In the rows, zero is written as 128.
Known rows, with every step that occurs
vepiveb, sivogam, niti, zerudib: [143 118 151 133  90 110 127 114 157 126 172 168 169 155 126 145 102  96
 184 156 128 108 143 154  90 114 175 154 138  99 201 153 110 130  86 144
 149 171 126 139  79 156 116  74 175 140 126 119 154 109 164  97 104 112
  98 184 112 158 144 102 104 124 127 152 146]
dimu, vepiveb, zerudib, niti: [151 125 142 115  93 111 136 114 140 120 164 138 180 180 121 162  80 145
 195 146 138 105 120 122  76 115 113 143 135 127 167 147  91 159 132 160
 161 147 111 138  72 148 127  67 191 129 148 114 135 142 229 105 119 106
  85 167 151 159 149  91 101 126 149 128 168]
zerudib, vepiveb, dimu: [149 125 139 108 113 151  92 120 117  95 177 141 174 194 133 167 113 104
 166 151 141 107 143 154  91 123 152 144 134 127 172 148 100 126 110 158
 154 161 121 129  57 127  95  95 170 128 123 145 132  92  69  92 116 109
  89 160 163 148 111  97 108 157 108 117 125]
dimu, vepiveb: [143 129 150 101 101 107 110 113 119 104 149 122 172 161 120 143 127 145
 166 156 130 111 130 114  93 126 142 147 136 120 187 147 123 130 152 144
 162 155 114 136  91 134 129 103 190 120 154 130 139 124 130 107 121 102
  90 147 129 148 131  97 105 122 132 124 117]
zerudib, niti: [148 118 135 100 109 106 104 122 123 114 180 143 178 138 115 143 124  90
 175 147 140 105 129 128  97 114 127 156 125 111 183 142 104 135 107 160
 156 154 103 138  85 155 130  60 170 119 132 115 130  91 159  97 107 103
 114 165 139 153 131 100 102 133 141 129 144]
niti, sivogam, piguv, tute: [134 141 184 129  93 113  80  98 102 106 168 150 178 130 124 126 116 107
 168 169 145 130 143 113  85 119 113 141 120 114 195 132 150  97 127 139
 143 134 132 126  85 136 123  46 186 117 129 147 146 118  72 112 122  99
  99 164 132 146 177 113  84 107 107 117 118]
sokig, vepiveb: [144 118 147  91  95 115  89 112 114 125 147 130 176 168 112 165 117  96
 172 156 132 119 137 119  95 121 170 158 119 120 173 141 120 113 124 143
 154 152 106 129  89 138 110 118 173 133 127 133 145 136  92 107 128 109
  62 149 143 145 127  93 120 144 160 128 106]
dimu, vepiveb, sokig, niti, sivogam, piguv: [131 148 143  99  83  93  74 117  92 109 186 120 205 208 110 155  87  99
 130 201 137 134 122 124  32 104 137 126 156 106 223 150 133 106 142 137
 140 160 153 122  87 134 133  33 190 126 125 129 161 128 154 115 112 102
 103 165 140 151 162  92 101 115 142  98 158]
sokig, niti, zerudib: [143 113 130 125 104 105  98 125 107 116 179 155 176 136 109 136  99 120
 181 179 137 131 144 124  97 112 149 144 120 114 189 140  97 135  87 146
 154 145 127 124  72 158 107 107 188 122 150 124 154 112 137 119 114  94
  60 164 163 155 155  99 133 133 167 142 102]
vepiveb, zerudib, niti, dimu: [154 113 147 134 113 120 113 119 128 111 181 161 176 178 117 159  74 118
 199 142 149 120 126 157  82 107 117 172 116 132 170 151  80 147  89 160
 163 146 119 129  70 144 119  71 185 118 120 124 126 120 141 107 110 106
  97 183 147 154 132  97 105 149 168 141 175]
zerudib, niti, sivogam, vepiveb: [138 139 138 110  98 116 120 115 130 110 190 147 162 148 120 149  92  61
 152 126 133 115 129 102 122 105 140 176 134 103 205 146 119 112 126 168
 148 162 120 147  93 147 120  28 186 147 116 122 145  89 139 104 110 103
 112 164 123 149 142 106  89 142 128 121 146]
dimu, vepiveb, sivogam: [147 128 160 109  84 114 117 101 144 109 146 130 178 160 134 161 118 143
 146 140 130 121 132 134  77 127 157 140 149 111 187 157 115 114 142 141
 155 158 119 135  94 131 127  92 194 124 143 137 145 133 136 107 106 107
 116 162 133 154 135  89  98 137 118 116 129]
zerudib, vepiveb, sivogam, piguv: [147 124 155 125  86 111  90  99 140 119 222 135 179 167 126 183 139 111
 158 162 145 104 139 162  65 123 165 140 125 118 173 140 116 119 141 146
 141 164 122 124  75 125 126  82 166 130 115 123 139  92  93  93 103 114
 152 173 115 157 136 100  89 144 105 111 151]
vepiveb, sokig, niti, sivogam, piguv, tute: [131 144 161 118  91 115  68 105 100 118 186 148 203 178 123 134  90  76
 150 198 144 141 137 128  59 106 124 118 140 104 209 137 138  94 111 134
 138 137 153 116  81 142 121  21 182 126 112 145 163  81 103 118 107  99
  96 172 156 151 177 101 103 103 124 104 127]
tute, piguv: [141 128 153  97 104 102  96 117 115 126 175 134 177 169 119 130 124 124
 167 181 139 119 138 147  80 130 134 165 114 115 174 149 125 132 111 150
 154 148  90 134  88 153 133 118 166 103 150 140 145 101  95  95 136 104
  99 155 109 146 128 102 118 104 134 127 139]
sokig, vepiveb, zerudib: [150 119 156 113  96 117 112 113 127 129 142 148 173 171 116 170  84 129
 202 158 129 114 136 131  77 120 156 148 114 137 143 144 112 129 119 149
 155 147 114 117  74 145  94 121 171 139 135 137 145 167 105 107 127 116
  42 157 162 153 135  92 124 149 175 136 127]
vepiveb, zerudib, niti, sivogam, piguv, tute: [145 136 175 145  91 109 102  97 127 119 181 162 182 135 127 133  67 109
 205 153 154 123 131 119  61 108  84 140 115 125 182 133 123 128 105 159
 140 120 128 124  64 147 121   4 185 124 131 137 142 124 148 109 113 104
  94 184 149 156 192 110  81 115 125 122 166]
zerudib, niti, dimu, vepiveb, sokig: [144 136 130 100 112 125  91 121 128 115 181 127 207 232 112 171  95  97
 167 144 148 133 119 137  60 108 138 173 153 112 212 152  78 133 130 146
 162 162 123 149  94 128 149  54 184 126 109 124 117 105 185 108 117 106
 138 177 122 149 129  86  94 131 151 116 170]
niti, sivogam: [142 128 159 108 103 109  73 122 100  92 152 137 163 143 112 123  99  93
 153 148 135 121 135 127 123 120 145 133 126 112 193 147 133 109 107 150
 151 144 132 129  91 150 103  74 185 120 148 138 146 125  81 109 117 100
  84 158 124 148 141 105  92 136 134 119 123]
sokig, niti: [142 112 133 103 107  96 110 125 102 110 172 148 168 162 119 135 125 112
 151 184 129 123 136 135 101 114 137 136 132 109 180 144 113 133 111 150
 159 148 117 119  81 153 113  75 182 116 130 134 154 111 105 111 108  96
  75 161 171 151 134  97 126 136 144 126 114]
piguv, tute: [144 119 163 127 105 130 110 105 131 111 135 152 167 139 129 126 132 128
 179 156 140 124 143 109 116 127 132 144 125 113 173 135 125 122 123 144
 157 141 112 133  85 137 118  85 186 114 141 143 140  78  89 109 119  98
  90 158 162 148 142 107 111 115 112 131  99]
sivogam, vepiveb: [137 133 143 113 107 109 137 109 129 119 173 143 154 154 123 152 129 107
 164 152 127 106 139 115 131 121 164 166 128 126 180 142 126 118 150 154
 150 168 117 130  93 137 112  91 180 141 115 120 143 100 103  95 122 104
 110 155 123 144 130 109 108 126 130 133 115]
dimu, vepiveb, zerudib: [150 127 155 118  97 110 126 111 122 116 139 133 169 173 125 147  97 170
 193 156 132 109 130 132  82 127 143 140 136 136 166 146 116 153 139 152
 158 146 120 126  76 139 120 103 191 122 164 128 141 180 158 112 127 106
  71 154 158 152 141  96 106 125 139 127 133]
niti, zerudib, vepiveb, sokig: [139 131 120 126 109 131  76 120 133 132 191 139 193 201 103 165  89  97
 188 153 142 113 146 131  86 122 185 139 123 110 187 141  83 143  99 148
 143 174 137 140  75 138 111 103 167 150 144 104 136  60 174 105 119 108
 114 154 124 159 131  96 115 123 141 125 130]
sokig, vepiveb, zerudib, niti, sivogam, piguv: [148 133 163 111  80  97  83 105 120 125 195 145 196 164 113 164  52  86
 201 151 139 115 123 125  42 100 120 153 114 123 174 146 115 122 109 156
 143 138 112 127  64 146 110  50 171 138 110 132 149 171 154 110 119 116
  71 177 136 156 170  99  93 143 175 123 181]
sokig, vepiveb, zerudib, niti: [152 114 139 108  92 120 122 114 144 137 166 151 182 171 120 181  69 110
 209 140 128 114 126 126  65 107 135 158 117 129 154 148  89 144 110 162
 157 139 103 129  76 148 115  83 174 138 122 125 138 154 179 103 116 114
  64 167 166 159 145  89 119 150 174 135 151]
zerudib, vepiveb, sokig, niti, dimu: [144 128 116 107 111 142  75 131 113 117 221 137 191 246 110 169 100  74
 155 168 146 138 135 187  63 105 169 160 135 117 199 146  83 122 109 145
 156 154 142 126  82 123 120  84 176 123  98 137 137  54 110 110 111 103
 120 166 159 151 106  80 121 146 150 113 148]
sivogam, niti, zerudib: [140 120 138 115 109  97 117 125 141 125 170 162 163 161 109 133 110  98
 202 174 130 102 142 140 110 112 153 157 122  99 202 143 115 145  90 148
 156 165 121 136  74 161 111  78 176 137 139 111 149 119 171 102 124 103
  70 165 127 154 144 114 109 106 140 162 141]
vepiveb, sokig, niti, sivogam: [136 134 135 103 100 118  63 130  99 102 167 138 186 179 107 138  80  63
 133 174 131 138 133 148  66 109 156 115 149 101 201 155 117  98  97 146
 148 151 152 117  89 154 104  49 184 124 116 139 160 115 123 114 105  99
  85 160 153 153 138  91 113 127 150 107 130]

Rows
[137 138 137  92  98 113  85 118 120 122 155 117 195 210 116 153 110 129
 157 163 135 111 124 124  66 124 156 133 155 115 196 150 111 121 144 143
 155 174 126 134  99 132 132  85 184 130 138 120 140 116 169 105 127 107
 108 147 126 148 132  88 107 109 123 115 130]  dimu, vepiveb, sokig
[142 124 111 101 100 130  75 127 121 130 210 128 185 220 113 167 105  84
 151 176 137 120 133 165  65 114 167 124 141 111 185 137  94 132 121 147
 149 164 129 123  78 136 115  78 171 124 113 121 148  57 141 103 108 104
 114 158 168 156 111  83 128 135 136 107 131]  zerudib, vepiveb, sokig, niti
[137 126 170 127 103 112 103  97 117 122 184 149 179 148 132 134 145 131
 185 179 149 116 142 117  84 123 114 137 119 127 176 129 136 114 132 141
 145 145 123 123  76 134 122  63 173 113 126 132 141 101  89 103 120 102
 106 164 141 144 154 113  98  97 110 128 119]  sivogam, piguv, tute
[129 149 145 109 106 114  92 118 118 119 153 138 180 183 115 156  85  61
 143 147 126 116 135 122 121 111 182 153 150 111 203 148 123  90 133 153
 140 173 149 131 100 135 108  53 174 153 111 127 156  98 105 101 118 109
 115 151 102 145 138 106  98 118 129 109 125]  niti, sivogam, vepiveb, sokig
[145 128 151 145  86 110  92 102 139 125 241 148 188 151 125 173 106 121
 190 157 148 111 148 137  78 122 176 139 110 114 182 139  94 131 116 140
 136 164 131 131  66 133 117  98 170 143 134 111 141  96 134  99 109 114
 130 176 117 160 163 102  92 136 117 129 148]  niti, zerudib, vepiveb, sivogam, piguv
[142 132 166 166  85 132  94  88 148 137 216 162 187 143 134 166 114 132
 197 151 152 123 155 126  80 124 157 142 113 110 183 127 105 127 121 138
 138 151 138 134  63 121 115  72 181 137 130 128 144  54 132 105 108 107
 128 177 142 160 177 104  95 123  88 129 122]  niti, zerudib, vepiveb, sivogam, piguv, tute
[145 116 116 131 100 121  88 123 114 124 214 144 171 172 110 153 104 109
 177 168 139 124 146 136  99 116 171 145 117 108 189 137  89 151  99 145
 153 138 126 128  65 142 101 108 187 134 151 120 145  81 159 119 115  98
  78 164 170 160 144  96 132 149 145 130 116]  sokig, niti, zerudib, vepiveb
[147 119 138 142  93 130 106 106 152 123 192 155 176 152 120 168  98 115
 179 133 141 118 150 140  95 128 182 143 121 111 175 140  87 129 102 147
 143 162 136 135  70 134 100 108 181 148 144 121 143  69 132 105 103 111
 112 169 126 163 135  90 106 154 118 129 121]  niti, zerudib, vepiveb, sivogam
[153 109 146 122 106 110 120 120 145 121 174 159 172 153 119 153  85 125
 199 150 137 102 125 136  78 111 121 141 119 127 155 147  92 152 100 167
 155 149 111 129  67 162 118  58 175 122 135 119 134 142 182  99 110 107
  97 173 152 160 140 100 110 134 158 139 170]  vepiveb, zerudib, niti
[146 115 143 116 116 113 105 123  98  98 190 149 171 183 116 141 114  95
 153 173 140 147 137 152  83 107 141 166 131 114 198 149 100 118  94 144
 164 142 125 115  83 137 108  98 187 104 113 147 139 108  74 116 111  96
  83 172 156 145 128  92 122 148 162 132 120]  sokig, niti, dimu
[144 127 125 132 106 143  90 125 115 100 194 166 180 182 126 170  87 112
 172 173 144 129 149 152  85 112 161 144 130 113 188 147  78 148  82 155
 154 156 140 127  50 133  82  95 186 136 131 145 146  75 102 110 111 100
  57 173 197 157 137  93 131 162 133 126 114]  sokig, niti, zerudib, vepiveb, dimu
[143 125 149 109  99 110  89 123  91  89 165 142 166 143 110 121 100  88
 137 167 134 138 135 138 100 108 143 135 138 107 197 146 131 108 105 148
 152 135 132 121  82 149 101  72 190 116 134 146 159 126  82 118 106  97
  59 164 158 151 144  97 113 144 145 111 121]  sokig, niti, sivogam
[140 137 141 103 109 124  87 115 112 107 158 124 201 230 115 164 102 114
 163 157 144 133 129 138  66 115 158 167 152 122 208 154  96 116 135 138
 159 166 140 138  97 115 138  92 185 126 124 126 130 107 132 110 127 108
 121 163 118 143 121  85 102 129 146 117 129]  niti, dimu, vepiveb, sokig
[137 132 115 123 104 126  89 128 146 146 201 153 184 238 105 169  96  74
 201 162 138  95 140 162  85 110 180 148 131 102 205 140  90 148 100 145
 149 180 126 145  72 147 118  68 164 151 122  96 146  59 196  94 123 111
 107 162 113 160 123 104 109 107 125 146 162]  sivogam, niti, zerudib, vepiveb, sokig
[153 128 156 125 101 111 151 112 141 112 150 145 164 222 121 159  77 139
 196 160 134 117 127 180  60 112 126 176 138 132 206 156 117 146 124 148
 171 149 114 132  73 132 126  74 194 123 122 136 142 153 150 109 129 109
  67 175 114 150 124  96 100 116 149 144 174]  sivogam, niti, dimu, vepiveb, zerudib
[130 135 134 103 109 112 110 112 129 133 161 137 178 201 116 167 109  93
 158 165 129 109 133 127 113 119 187 157 145 117 185 146 112 110 141 152
 141 186 131 129 101 136 114  77 169 152 106 114 146  67 120  92 120 108
 133 153 132 147 122 102 112 111 126 123 123]  sivogam, vepiveb, sokig
[151 131 160 130 103 118 131 108 116  98 148 134 174 196 119 163  82 158
 192 147 142 127 130 146  68 121 131 169 137 142 176 150 102 141 130 149
 167 141 128 126  79 124 124 117 197 118 137 143 129 168 115 118 132 106
  70 162 138 147 137  90 101 139 160 133 141]  niti, dimu, vepiveb, zerudib
[148 128 168 118  93 121 123 109 131  98 158 127 183 184 131 172 106 133
 147 130 145 136 134 147  70 123 166 167 149 119 198 156 102 110 137 137
 161 154 124 134  93 112 131 109 193 118 124 147 136 116  99 115 110 106
 117 170 110 148 131  86  91 149 134 118 131]  niti, dimu, vepiveb, sivogam
[148 131 155 112 108 116 111 105 104  94 162 125 175 189 117 152 110 141
 163 145 143 129 132 137  81 119 143 184 142 127 209 147 100 121 136 138
 167 148 115 134  93 119 131 103 194 112 132 141 129 136 107 115 129 102
  99 161 123 141 130  93 100 137 147 126 130]  niti, dimu, vepiveb
[154 127 150 121  92 124 117 104 148 102 190 140 189 178 129 181 107 121
 159 122 147 136 126 141  60 113 140 175 147 112 212 158  77 121 131 149
 162 152 113 148  90 123 145  65 194 127 113 143 127 113 163 108  98 107
 134 191 120 154 140  80  85 154 136 121 164]  zerudib, niti, dimu, vepiveb, sivogam
[147 116 128 144  84 123 100 116 140 120 208 155 176 162 120 169 100 100
 162 152 139 127 146 151  78 116 190 140 127 102 183 142  86 130  93 143
 146 150 136 129  72 138  99 108 190 142 142 131 152  72 146 111  91 106
  99 175 168 165 144  84 123 158 135 125 122]  sokig, niti, zerudib, vepiveb, sivogam
[142 125 136 144  82 105  97 102 133 128 244 154 191 163 120 180 104 106
 165 181 148 125 147 154  49 115 169 135 116 105 189 137  96 137 106 140
 138 156 137 124  63 137 112  92 179 141 126 120 157  82 147 107  98 107
 108 185 144 165 167  95 112 144 128 127 140]  sokig, niti, zerudib, vepiveb, sivogam, piguv
[138 133 171 115  94  88  84 109  91  98 185 134 174 136 110 128 107  94
 163 173 142 115 137 124  84 115 127 138 121 116 194 141 141 109 118 145
 142 151 137 122  84 145 121  58 177 121 129 132 144 151  80 106 121 104
 103 168 111 145 158 113  87 125 136 120 147]  niti, sivogam, piguv
[135 120 123 118 108 111  83 124 111 129 178 154 196 171 112 148  82 100
 168 191 134 128 139 134  79 112 171 130 138  99 191 146  85 129  84 143
 146 156 146 125  82 154 104  95 174 139 132 118 155  88 169 116 117  99
  83 166 156 156 151  94 134 122 160 133 120]  vepiveb, sokig, niti, zerudib
[135 143 151 110  99 132 101 120 105  86 155 158 160 167 140 154  78  78
 127 164 126 135 135 138 105 103 155 158 157 108 204 158 126 100 113 163
 150 153 147 118  72 133  83  54 195 143  95 162 161  96  50 109 107 101
  54 172 180 146 145  98 116 158 134 108 112]  sokig, niti, sivogam, vepiveb, dimu
[142 121 169 120  94  98  98 100 127 117 190 142 188 135 129 162 132 120
 157 174 139 112 138 151  63 122 156 140 125 118 174 145 128 112 132 141
 140 164 130 121  84 136 127  75 165 121 113 123 146 123  94  91  99 109
 133 181 114 153 156 101  94 132 122 125 144]  vepiveb, sivogam, piguv
[152 125 158 119  85 120  87 116 130 118 149 141 182 156 113 160  46  78
 197 125 136 120 126 125  70 106 135 154 121 120 174 150 102 126 102 159
 150 130 116 130  73 153 100  61 178 143 124 138 147 162 145 111 115 114
  55 169 157 157 156  90 104 156 180 125 152]  sokig, vepiveb, zerudib, niti, sivogam
[141 144 150 113 107 131 114 120 122  94 161 160 173 157 137 167  80  59
 151 124 135 117 129 125 121 106 135 175 148 113 205 158 107 105 116 172
 147 158 127 139  82 144  92  18 189 151  97 141 142  92 109  97 108 107
  93 177 153 148 140 104  86 150 116 116 137]  zerudib, niti, sivogam, vepiveb, dimu
[153 135 153 115  87 110 116 115 128 101 160 138 176 161 116 147  56 125
 187 122 139 116 117 111  65 113 112 138 138 116 191 152 104 143 123 162
 158 141 122 137  77 148 118  48 198 129 154 135 141 165 205 112 114 106
  76 166 133 159 157  91  90 144 150 117 167]  dimu, vepiveb, zerudib, niti, sivogam
[131 133 118 103 101 108 113 119 122 131 176 144 180 201 122 172 109  74
 144 187 128 120 132 138  95 110 183 155 156 108 195 148 108 109 135 151
 147 176 138 124  94 137 115  67 175 144  93 127 157  61 135 105 113 105
 112 163 157 149 128  95 126 120 145 120 120]  sivogam, vepiveb, sokig, niti
[144 123 123 125 106 121 111 123 148 128 197 154 162 189 111 149 111  97
 195 154 135  99 149 154  98 112 160 157 114 108 204 136 104 152 103 150
 154 162 116 144  69 150 115  82 176 139 135 109 140  76 171 100 121 107
  91 160 131 159 129 109 108 117 122 150 149]  sivogam, niti, zerudib, vepiveb
[150 123 161 102  89 126 111 107 162 125 165 151 179 220 131 177 108  68
 164 140 131 136 138 185  63 101 177 190 137 112 199 158 108  98 111 135
 160 161 108 135  89 125 117  83 176 133  81 151 151 129  76 102 107 122
  92 183 126 151 125  86 103 146 147 142 156]  sokig, vepiveb, sivogam, niti, dimu
[142 134 172 116  83  94 115  94 127 113 187 123 189 163 128 169 129 144
 156 163 140 115 131 132  55 126 148 141 143 119 187 148 126 113 157 137
 144 167 118 132  86 127 134  78 183 125 129 132 142 147 134  98 110 109
 129 166 116 151 161  97  88 125 114 116 148]  dimu, vepiveb, sivogam, piguv
[141 137 182 127  76 120 126  82 142 118 160 141 189 158 147 158 131 154
 162 160 146 126 139 121  60 127 138 133 138 115 189 138 131 106 167 132
 147 147 124 127  84 112 144  60 194 122 131 144 150 107 127 106 109 108
 122 175 144 151 174  97  89 107  93 110 123]  dimu, vepiveb, sivogam, piguv, tute
[148 133 155 122  95 105 110  96 137 110 227 134 199 176 128 185 111 117
 164 145 155 128 123 136  35 107 126 181 136 115 213 152  92 122 140 140
 153 158 112 144  86 117 153  42 192 122 101 132 126 110 150 101  96 108
 154 195 117 153 159  90  76 140 135 119 185]  zerudib, niti, dimu, vepiveb, sivogam, piguv
[150 130 147 124  96 134 121 112 165 115 209 152 166 229 132 182 122  68
 162 137 137 120 140 200  74 109 168 176 135 110 203 153 106 124 114 145
 157 166 110 136  71 124 122  64 179 127  91 137 141  70  96  93  97 113
 139 184 108 155 105  91  91 149 112 131 170]  zerudib, vepiveb, sivogam, niti, dimu
[135 143 137  99  87 113  69 123 105  99 155 120 194 198 110 146  76  93
 129 170 138 143 123 124  59 110 147 123 165  99 214 154 117 106 123 141
 152 152 148 131  94 135 120  58 197 133 142 137 159 132 151 122 104 101
  82 155 158 153 144  83 108 122 148  98 121]  dimu, vepiveb, sokig, niti, sivogam
